Every row comes from one small tree of marks. The marks that hang from a mark follow it in brackets, in the order of their numbers. Every link used is in the known rows. Which tree was each row made from?
Known rows:
Z_141(Z_641): [  5.4   9.0   3.1   4.1  32.6   5.7 -24.0  -3.9  -8.9   3.7 -15.3   0.3
   9.9   8.7  15.1  -5.9  10.0  -0.6   8.4   1.3   8.1  -4.7   7.3  -1.1
  -6.5   9.4   5.0]
Z_559(Z_141(Z_641(Z_635(Z_427))) Z_744(Z_728(Z_482))): [  1.9  47.2 -46.8  10.8  13.2  10.2 -41.4 -18.2  -7.8   8.3 -12.8  11.6
  60.4  -2.9   5.4 -13.0  -4.7 -15.2   0.2  38.6  28.0 -20.3  16.6  -3.4
 -29.6  29.2   7.8]
Z_744(Z_427 Z_641(Z_141(Z_559) Z_635) Z_728(Z_482)): [  7.1  38.7   6.8  19.5   0.1   9.4 -25.0 -37.1  -3.5   9.2 -31.7  29.7
 -15.1 -49.1  13.7 -14.4   1.2 -21.9  -4.7   1.1  30.4   7.4  45.6   8.4
 -11.7  68.3 -17.2]
Z_641(Z_141 Z_744(Z_427 Z_728)): [ -3.2  12.9  -8.3  10.2  -4.6  -2.8  -8.2 -38.3  -2.3   3.7 -26.7  16.0
 -11.3 -17.2  16.2 -15.6  12.5   1.8 -10.9 -10.7  20.6   8.9  49.4  16.9
 -16.2  47.8 -11.2]
Z_141(Z_559(Z_744(Z_427 Z_728(Z_482))) Z_641(Z_635)): [ -1.6  28.2  -6.9   7.3  15.9  10.7 -44.4 -36.3   3.0   5.6 -30.0  24.1
  -4.4 -16.2   8.2 -25.3  -9.3 -21.1   3.1  10.5  26.2 -17.5  34.7  -1.4
 -33.7  45.8  -2.8]
Z_141(Z_641(Z_635)): [ 10.0  34.6  -4.4  11.2  23.0  10.9 -33.9   0.3  -7.8   5.6 -16.8   3.7
  10.8   4.9  14.4  -4.3   7.0  -7.7  10.8   6.8   9.2  -2.3  15.2  -0.8
 -12.5   5.8   6.3]
Z_744(Z_427 Z_641(Z_141) Z_728(Z_482)): [  6.4   9.2  -9.0   7.7   9.7   3.9  -5.3 -38.9 -12.2   2.5 -11.6  22.6
  -2.8 -33.2  12.7 -11.8  -7.1 -12.9 -11.7   3.2  31.1   7.0  42.5  10.2
  -8.9  60.1 -14.6]
Z_728(Z_482): [  4.9  13.7  -9.7  -4.1  21.8   7.9 -10.3  -9.6 -11.0   4.9  -6.3   0.3
  17.4   7.2   8.8 -10.9 -10.6 -10.5   5.9   7.8  10.4   3.2  -7.9  -7.7
  -0.5  16.4  -0.3]
Z_559(Z_141(Z_641) Z_744(Z_427 Z_728)): [ -5.4   5.9 -21.5   8.0  10.6   3.8 -20.2 -31.8  -6.0   7.8  -9.0  20.5
   9.3  16.0   5.4  -9.7  -5.5   8.2  -6.6  17.2  30.1  -8.6  20.7   4.8
 -33.4  19.4   7.3]
Z_482(Z_635 Z_728): [  2.6  14.1 -16.0  -2.9  62.5  -0.2 -23.5  -2.1 -14.7  14.7 -28.9 -11.0
  33.7  11.2   6.4 -10.2  15.3 -19.5   5.8  19.0  20.7   7.0 -29.1   1.9
   1.7   2.3  -2.9]
Z_744(Z_427): [  2.3  -5.2   3.2   3.8  17.6  -1.9  -6.8 -21.6  -0.4   7.6  -7.3   4.9
 -17.6   9.1   7.6 -12.4  -1.1   1.8   1.0   0.0  12.7  10.1  11.9   1.9
 -15.4  14.3   3.7]
Z_559(Z_141 Z_744(Z_427)): [ -4.8   6.1 -23.6   6.1   5.9   5.4  -6.3 -32.3  -1.7  11.3   6.2   7.7
   5.9  48.1  -0.6  -5.7  -1.1  -0.3  -1.2  12.5  15.2   5.2   0.4  -6.6
 -24.9   2.0   9.6]
Z_641(Z_141(Z_559) Z_635 Z_744(Z_427 Z_728(Z_482))): [ -0.8  39.9  -0.9  16.6 -13.7  14.2 -29.1 -40.7   3.0   5.9 -46.9  27.6
 -16.2 -24.7  14.5 -20.8   4.8 -17.1  -3.5  -6.2  18.1   4.0  47.8  10.6
 -18.2  61.0 -17.9]
Z_559(Z_141 Z_744(Z_427 Z_641 Z_728)): [ -0.5   2.3 -24.6   5.9  14.8  -8.0  -8.7 -46.1  -6.8   9.5   5.3  19.1
  11.4 -14.6   4.1  -2.7  -1.5   2.1 -13.8  14.0  31.8   4.0  26.0  -3.5
 -32.3  23.0   2.5]
Z_559(Z_744(Z_728)): [ -6.2  18.4 -23.3  -3.2  29.7  -6.2 -10.0 -20.7  -8.6  14.5 -11.9   3.4
  21.5  -9.1   8.7 -11.0  -3.3  -1.9  -5.2   8.2  25.6  -2.5  10.4 -11.6
 -20.5  20.6  -2.0]
Z_141(Z_641(Z_744(Z_728))): [  1.6  12.3  -3.6   2.1  27.6  -3.9 -30.4 -23.3  -5.2  -3.6 -30.3   6.2
  13.5 -32.1  18.9  -9.7  14.0   3.8  -2.2  -4.9  17.2 -10.1  40.1   8.1
 -20.6  26.4  -4.3]
Z_641(Z_744): [  1.9  14.7  -8.0   0.0  21.6  -5.3 -16.7 -21.1  -1.0   2.7 -15.3  -7.8
  15.8   3.7  12.3  -7.1  18.7  -3.7   4.3  -8.3   1.8   6.2  19.1  -1.9
 -15.8  10.3  -0.6]
Z_482(Z_635(Z_427) Z_728): [  4.7  14.0 -18.5   2.8  66.8  -8.4 -30.9  -1.5  -5.3  14.1 -27.1 -20.8
  47.3  -6.7   4.4 -14.7  27.2 -17.6   6.1  27.2  22.7   1.2 -22.3   3.2
 -11.9  22.3  -2.5]
Z_744(Z_641(Z_141(Z_559)) Z_728(Z_482(Z_635(Z_427)))): [  5.7  19.5  -1.6  16.4  39.7  -3.9 -26.1 -20.0  -9.0   7.3 -46.1   6.9
  35.8 -67.8  10.8 -17.8  35.9 -23.9  -5.6  14.2  36.1  -0.6  14.2   0.4
  -4.2  89.3 -24.7]
Z_141(Z_559(Z_744(Z_427 Z_641(Z_635)))): [  2.8  26.5   4.4  12.1  16.6  -2.6 -30.4 -40.2   7.1  10.2  -6.6   8.1
  -8.6 -10.9   3.0 -10.5  17.0 -21.6   5.0  -5.6  15.1   3.3  34.4 -13.4
 -36.8  29.1   1.3]
Z_141(Z_559 Z_641(Z_635 Z_744)): [  5.2  37.2  14.2  11.2  17.3   6.8 -50.1 -19.6   5.3   0.9 -43.5   3.4
   3.3  -9.0  16.1  -7.2  31.2 -10.0  15.0 -10.7  -1.8  -6.6  33.8   0.4
 -21.9  20.4  -2.8]

Write each row's tree:
[  3.7  27.8 -32.4  12.8   3.5  -4.1 -19.1 -43.1  -2.6  12.6   0.1  24.7
  10.9 -13.8   3.7  -1.2  -3.2  -6.5 -10.1  17.4  32.8   4.9  32.9  -2.7
 -37.6  16.5   4.2] -> Z_559(Z_141 Z_744(Z_427 Z_641(Z_635) Z_728))
[  5.8  28.8  -3.3  11.7  24.3  -1.8  -6.4 -20.4 -18.1   7.8 -20.0  11.7
  13.5 -39.7  16.7  -1.0  11.7  -1.2  -7.7  -4.8  25.8  10.2  33.8   3.1
   1.1  43.0 -16.1] -> Z_744(Z_641(Z_141) Z_728)
[  0.1  -2.7 -10.0  10.1   0.3   0.5 -25.5 -36.5   0.3  -0.7 -24.4  22.3
  -4.3 -12.2  14.3  -8.1   4.8  13.3  -7.0   4.7  21.0  -3.0  38.8  19.9
 -28.4  22.6   2.7] -> Z_559(Z_141(Z_641(Z_744(Z_427 Z_728))))
[  1.1   6.1 -26.8  -3.2  28.9  -6.7 -17.9 -21.8 -10.3  -2.0 -31.8   7.8
  29.1 -42.3  11.2 -18.6   8.3 -17.9  -5.3  12.2  25.4  -0.4   0.4   1.9
 -12.2  41.2  -9.5] -> Z_641(Z_744(Z_728(Z_482(Z_635))))
[  9.1  32.5  -8.3  21.0   1.7   1.1 -12.4 -31.3 -10.4   8.4 -16.2  23.6
 -12.6 -38.8  15.2  -7.4   2.5  -6.6  -7.7  -0.4  31.0  13.6  54.8  10.8
 -16.7  46.4 -10.4] -> Z_744(Z_427 Z_641(Z_141 Z_635) Z_728)
[ 10.9  31.3  -4.8  20.5  -0.3   4.7 -13.5 -24.3  -6.4   6.7  -7.2  13.4
  -9.6  -2.5  12.5  -3.9  13.6 -14.6   0.9  -3.6  13.8  16.2  44.4   5.9
 -11.5  29.3  -4.2] -> Z_744(Z_427 Z_641(Z_141 Z_635))
[ 13.2  48.6 -13.6  22.8  18.3   0.2 -24.2 -12.1  -8.7   5.7 -10.3  -4.6
  32.8 -16.1  11.8  -1.1  29.9 -16.5   3.6   6.8  13.4   9.1  39.7  -1.3
 -12.3  42.0  -6.0] -> Z_744(Z_641(Z_141 Z_635(Z_427)))
[-10.9   9.4 -11.6   6.9  12.4   7.7 -15.3 -32.5  -6.9  10.9 -37.6  18.4
   7.4   0.6   4.7 -29.2  14.8 -25.9  -5.8  11.9  36.4  -1.7   2.9  -1.4
 -11.6  68.1 -18.1] -> Z_641(Z_141(Z_559(Z_744(Z_427 Z_728(Z_482(Z_635))))))
[  5.1  29.2  22.8  13.3  23.1   9.3 -16.5 -21.5 -10.8   8.4 -28.5   2.6
   3.8  -8.1  15.2  -2.1  33.9  -6.8   4.0 -13.2   6.8  10.3  22.9  -3.2
   2.2  38.4 -15.7] -> Z_744(Z_641(Z_141(Z_559)))
[  9.2   1.2 -20.3  -0.8  46.8  -9.8 -13.6 -15.3 -16.9   1.8 -19.1  10.3
  32.4 -63.2  10.9 -11.3   2.5 -17.8  -9.1  18.7  38.7   2.1  -2.1  -3.7
  -6.1  46.1 -10.7] -> Z_744(Z_641 Z_728(Z_482(Z_635)))
[ -8.0  23.2 -19.1  10.6  30.5   3.8 -26.2 -18.3  -8.5   9.9 -44.7   1.4
  46.8 -19.3   4.2 -28.2  33.2 -29.6  -2.7  20.4  34.0 -10.5  -1.4  -9.2
 -11.4  72.5 -20.3] -> Z_641(Z_141(Z_559(Z_744(Z_728(Z_482(Z_635(Z_427)))))))
[  6.4   4.2 -23.7   2.6  39.8  -4.5 -19.8   0.8  -7.5   3.9 -15.6  -9.7
  45.3 -14.3   3.9 -20.9  17.2 -24.3   5.4  29.9  21.4  -0.6 -20.0  -7.6
  -8.0  39.0  -1.6] -> Z_728(Z_482(Z_635(Z_427)))
[ -8.5  34.7   2.2   8.8  16.6  12.6 -16.3 -18.8  -7.9  14.4 -25.1  -1.7
  15.3  35.5   9.6 -10.6  28.2 -13.4   6.9  -7.1   4.0   2.9  10.1 -12.8
  -4.9  28.3 -10.7] -> Z_641(Z_141(Z_559(Z_744)))
[  2.5  22.1  13.1  15.2   6.3  -0.7 -48.0 -38.3  12.3   2.9 -46.8  20.8
 -25.4 -40.1  17.7 -18.8  16.6  -0.1   2.1  -9.5  17.6  -6.6  58.5  11.4
 -37.1  44.3  -5.7] -> Z_141(Z_559 Z_641(Z_635 Z_744(Z_427 Z_728)))
[ -1.3  -4.1  -7.3   1.5   6.9 -13.4 -12.1 -43.4   3.3   4.5 -19.4  11.0
 -15.0 -31.3  11.5 -15.9   5.1   6.0  -8.3  -5.9  22.2   4.8  39.4  11.6
 -29.9  35.3  -2.7] -> Z_641(Z_744(Z_427 Z_728))
[ -0.7  56.2  -1.8  22.8   3.4  -0.8 -37.7 -28.3   5.3  10.9 -55.5   4.4
  18.6 -37.4  16.7 -15.6  37.9  -6.0   1.3  -5.0  12.3   1.3  52.3   7.0
 -22.3  61.3 -18.3] -> Z_641(Z_141(Z_559) Z_635(Z_427) Z_744(Z_728))
[  9.5  56.5  -3.0  19.8  16.1   4.5 -34.5 -22.4  -6.4  10.3 -38.4  12.1
  26.0 -62.4  13.9 -12.2  18.7 -21.2  -1.1   7.6  24.6  -0.4  43.0   1.3
 -13.3  77.9 -19.8] -> Z_744(Z_641(Z_141(Z_559) Z_635(Z_427)) Z_728(Z_482))
[ -4.8  12.5 -49.3  -0.4  23.5   4.8 -10.0 -15.7 -16.5  11.8 -16.5  13.5
  50.4   0.2   0.8 -12.8  -3.1 -16.1  -7.9  33.4  34.4  -3.4 -30.3  -9.3
  -9.7  21.3  -1.6] -> Z_559(Z_141 Z_744(Z_728(Z_482(Z_635))))
[ -7.2   7.7 -26.9   5.8   5.0  -0.1  -5.5 -40.6  -4.7  16.1  -4.7  18.6
   7.2  16.1   2.2 -10.0 -10.4   7.9 -10.4  17.1  30.1   3.1   9.6  -2.4
 -27.9  15.0   3.8] -> Z_559(Z_141 Z_744(Z_427 Z_728))
[  1.2  28.7 -27.3  15.1   2.3  14.3 -31.6 -23.8  -1.8   7.3  -1.1  14.8
  10.5  52.1   3.0  -5.9   2.3  -7.9   5.8  18.4  14.8  -4.4  16.1  -1.6
 -32.1  -4.4  16.0] -> Z_559(Z_141(Z_641(Z_635)) Z_744(Z_427))
[ -2.1  -1.3  23.2   8.7  14.3  -5.0 -36.4 -43.0  10.8  -0.1 -45.8  16.5
 -27.7 -40.8  16.1 -19.5  18.3   5.8  -1.8 -13.3  18.2  -8.7  50.5  14.9
 -32.6  46.2  -6.8] -> Z_141(Z_559 Z_641(Z_744(Z_427 Z_728)))
[  9.2  53.1   4.9  27.4  21.1  -2.0 -34.6 -21.9  -1.9  15.3 -42.0   8.5
  17.5 -58.6  15.5  -8.4  31.5 -11.0  -0.7   2.0  25.2   4.6  49.1   2.5
 -15.3  69.5 -18.5] -> Z_744(Z_641(Z_141(Z_559) Z_635(Z_427)) Z_728)
[ -0.8  11.3  -2.2  10.4  -0.5   4.2  -9.8 -32.5  -2.6  -0.1 -15.4   5.2
  -9.5  20.8  12.5 -10.1  20.8  -4.7   0.5 -14.9   2.4  10.1  41.2  12.2
 -14.9  29.4  -6.1] -> Z_641(Z_141 Z_744(Z_427))
[  1.4  -0.5 -18.8   3.4  -2.1   7.5 -26.3 -39.0  -2.8  -5.4 -22.5  26.8
   6.3  -8.7  11.2 -12.1  -9.5   0.0  -6.9  11.5  21.8  -9.5  32.1  16.5
 -26.6  29.8   1.5] -> Z_559(Z_141(Z_641(Z_744(Z_427 Z_728(Z_482)))))
[ -0.1  36.4   8.8  21.2 -11.5  11.4 -26.7 -33.5   7.3   7.0 -39.4  11.1
 -22.4  10.8  12.3 -12.2  28.6 -12.3   6.6 -16.4   1.5  12.8  44.6   8.0
 -20.0  36.5  -9.7] -> Z_641(Z_141(Z_559) Z_635 Z_744(Z_427))
[  6.3  40.5  -2.5  13.1  19.0   1.3 -58.7 -27.7   8.9  -0.7 -47.7   7.4
  26.5 -57.9  16.7 -22.2  16.3 -17.5   6.7   5.4  15.6 -20.2  45.8   5.6
 -30.6  60.8  -9.0] -> Z_141(Z_559 Z_641(Z_635(Z_427) Z_744(Z_728(Z_482))))
[  0.5  10.2  -9.0   9.6  15.1   1.6  -6.6 -38.7 -10.6   2.6   7.0   4.3
   6.3  22.1   5.9  -6.5  19.4 -17.4  -1.7  -5.7  15.9   7.6  38.3  -1.9
 -22.4  31.6  -4.1] -> Z_559(Z_744(Z_427 Z_641(Z_141)))
[ -5.3  17.8   6.4   8.7  -5.2   8.9 -18.6 -45.3   0.5   4.2 -44.0  21.6
 -16.5 -22.9  14.0 -23.1   9.1  -9.8  -5.8 -11.0  18.9   1.7  41.5  12.5
 -12.5  63.9 -19.5] -> Z_641(Z_141(Z_559) Z_744(Z_427 Z_728(Z_482)))
[-10.2  20.0  -3.4   6.5   1.3  14.9 -15.3 -42.9  -5.9  13.4 -26.9  20.8
  -5.5   3.0   7.1 -24.3  -2.2 -15.5  -4.9   3.5  27.1  -3.7  26.4  -1.1
 -17.1  59.5 -15.4] -> Z_641(Z_141(Z_559(Z_744(Z_427 Z_728(Z_482)))))
